Known rows, with every step that occurs
nukof -> lugu: [0.956 0.781 -0.064 -1.055 -2.777 -1.378 -0.952 4.937 -0.285 -2.514 -0.483 -0.722 -0.813 1.360 2.679 -5.371 3.171 3.006 -0.395]
lugu -> vada: [-0.116 -1.766 0.969 -1.181 -0.866 1.251 -0.444 2.837 -2.880 -0.329 1.239 1.767 -2.109 0.435 2.302 -3.456 7.058 -0.079 1.007]
goda -> zuto -> mirig -> pugu -> lugu: [3.446 4.233 -2.666 1.087 -0.569 1.572 -2.724 1.935 2.340 -1.202 -2.085 2.739 -0.284 -0.778 3.351 -6.600 4.687 1.895 -1.404]
goda -> zuto -> mirig -> pugu -> lugu -> vada: [2.706 2.699 -2.357 0.279 -0.542 3.159 -3.414 1.354 -0.224 -0.388 -1.014 3.669 -0.671 0.281 3.314 -6.462 7.696 0.659 -1.525]
nukof -> lugu -> pugu -> mirig -> zuto: [2.708 2.094 -3.372 1.175 -2.414 1.478 -1.111 5.717 -1.624 1.941 -2.155 0.398 2.644 2.027 3.752 -6.544 5.807 1.344 0.645]
vada -> mirig -> pugu -> lugu -> zuto: [3.045 1.394 -3.128 -0.014 -0.837 1.381 -0.866 2.875 1.223 -0.145 -2.944 3.952 -3.240 1.167 -0.546 -5.657 6.172 0.197 -0.349]
zuto -> goda: [1.268 -0.540 0.133 -1.704 -2.235 -1.620 -2.073 3.401 1.581 -2.537 -0.964 -0.923 -1.272 -1.742 2.324 -3.393 5.582 1.502 -0.830]
lugu -> vada -> mirig -> pugu: [2.113 -0.829 -1.737 -0.552 -0.597 1.612 1.653 1.685 -0.422 0.632 -0.030 3.759 -2.222 -1.396 1.227 -4.843 8.083 1.110 0.859]
lugu -> pugu -> mirig -> zuto: [2.082 1.172 -3.036 1.617 -0.593 2.028 -0.223 4.211 -1.280 3.374 -1.835 1.410 1.907 0.335 3.528 -4.662 6.213 -0.568 2.169]
pugu -> mirig -> zuto: [0.783 1.756 -3.171 0.546 1.194 2.750 0.886 4.986 0.145 1.580 -1.090 2.129 1.951 1.917 4.473 -4.577 6.097 0.241 0.240]
zuto -> mirig -> pugu -> lugu: [2.182 2.494 -3.066 0.213 -0.905 -0.349 -2.886 4.521 0.905 -0.742 -2.070 1.690 -0.316 0.343 1.375 -5.829 4.783 2.102 -0.470]
lugu -> pugu -> mirig: [1.846 -1.232 -0.675 1.032 -3.294 1.605 0.555 3.903 -2.325 2.490 -1.707 1.207 -0.310 -0.544 2.724 -3.184 4.742 0.487 1.983]
mirig -> pugu: [0.954 2.142 -2.310 0.083 0.283 -0.213 -1.047 3.863 -0.414 -0.525 -0.645 0.474 -1.166 -1.209 1.647 -5.522 6.082 0.983 1.400]
lugu -> zuto: [0.940 -1.475 -0.522 0.503 -0.422 -0.276 -1.170 3.156 -1.166 0.038 -1.013 1.241 -2.191 1.322 1.172 -2.210 5.142 -0.447 -0.652]
nukof -> lugu -> pugu -> mirig: [2.606 0.105 -1.129 0.270 -5.287 1.031 -0.336 5.309 -2.427 1.063 -2.353 0.471 0.530 1.231 3.041 -5.214 4.147 2.549 0.352]
vada -> lugu -> zuto -> goda: [1.453 -0.703 -0.925 -2.127 -1.139 -0.421 -1.359 2.386 1.627 -1.579 -3.024 0.308 -2.121 -0.765 0.153 -2.966 7.063 1.439 -3.111]
goda -> zuto -> mirig -> pugu: [3.522 2.531 -3.152 2.409 0.298 0.194 -1.141 0.759 2.126 -0.114 -1.111 1.905 0.715 -2.192 3.705 -4.621 4.968 2.420 -1.633]
mirig -> zuto -> goda: [1.039 1.913 -2.168 -1.141 0.800 -0.880 -2.882 4.019 2.553 -1.603 -0.847 -0.821 0.834 -1.149 3.172 -4.619 7.250 0.517 -0.540]

Rows
[-0.242 0.105 1.185 -2.455 -1.863 2.718 -2.150 4.155 -2.360 -1.652 0.316 2.385 -3.103 2.139 1.681 -4.994 6.351 -0.865 1.455] | pugu -> lugu -> vada
[2.673 0.874 -3.430 0.457 -2.034 1.302 -2.471 4.378 0.479 2.058 -2.898 0.056 2.296 -1.212 3.719 -4.595 8.140 0.043 0.092] | lugu -> pugu -> mirig -> zuto -> goda
[1.510 -0.301 -0.695 -0.599 -2.653 2.528 2.415 2.987 -1.072 2.497 -2.515 1.414 -0.571 -1.382 1.926 -3.859 4.668 2.298 1.368] | vada -> lugu -> pugu -> mirig
[0.866 0.358 -0.394 -0.800 -1.532 0.892 -2.813 4.268 -0.961 -1.094 -1.662 2.302 -3.178 2.896 0.521 -4.078 4.717 -1.058 -0.181] | pugu -> lugu -> zuto
[1.437 1.064 -1.114 -1.832 0.460 2.985 0.150 2.529 1.158 -0.225 -0.065 4.425 -1.722 2.268 1.946 -5.820 7.408 -0.667 1.069] | pugu -> lugu -> vada -> mirig -> zuto
[2.569 -2.330 -1.779 0.787 -0.230 -1.408 0.647 1.921 1.015 1.357 -2.348 2.339 -0.735 0.563 0.559 -1.463 4.634 2.761 -3.326] | vada -> lugu -> zuto -> mirig
[3.203 -0.900 -4.535 2.705 0.168 -1.357 -2.364 3.058 -0.395 2.034 -2.057 1.926 0.063 0.438 1.006 -2.575 6.546 1.269 -2.627] | lugu -> zuto -> mirig -> pugu
[1.968 0.613 -1.434 -3.159 -0.912 2.267 -1.941 2.814 2.702 -1.839 -1.190 3.236 -1.140 0.702 2.124 -5.888 9.083 -0.061 -0.681] | pugu -> lugu -> vada -> mirig -> zuto -> goda
[3.106 0.260 -2.097 -0.958 -0.259 -1.157 0.316 1.917 5.020 -1.295 -1.222 1.141 0.162 -1.764 2.612 -3.994 6.490 1.714 -0.864] | vada -> mirig -> zuto -> goda
[1.411 2.733 -3.265 -0.253 -0.253 1.427 -3.938 4.788 -1.119 -0.382 -2.519 1.919 -2.864 1.815 -0.171 -6.231 6.921 -1.185 0.113] | mirig -> pugu -> lugu -> zuto
[2.380 2.583 -1.949 -1.203 -1.332 1.026 0.535 2.952 2.287 -1.400 -1.939 3.082 -2.715 -0.717 0.506 -6.640 4.829 1.668 1.359] | vada -> mirig -> pugu -> lugu
[2.361 1.848 -3.536 -1.059 -1.186 2.134 -0.503 3.479 1.559 1.932 -3.346 0.293 2.000 -1.950 2.409 -5.281 8.082 1.424 -0.225] | vada -> lugu -> pugu -> mirig -> zuto -> goda
[1.585 1.866 -2.949 0.144 0.260 2.938 1.569 3.326 0.096 3.318 -2.323 1.710 1.392 -0.561 2.548 -5.375 6.207 1.215 1.440] | vada -> lugu -> pugu -> mirig -> zuto
[2.670 0.666 -2.171 0.102 -0.488 -0.225 2.387 2.114 1.907 -0.120 -0.949 2.290 -1.749 -2.190 1.130 -4.962 5.031 2.106 1.105] | vada -> mirig -> pugu
[1.610 0.663 -2.410 -0.540 -0.903 1.392 -3.371 4.117 -1.512 0.093 -0.833 2.975 -0.757 1.419 1.609 -5.706 7.839 1.054 -0.717] | zuto -> mirig -> pugu -> lugu -> vada
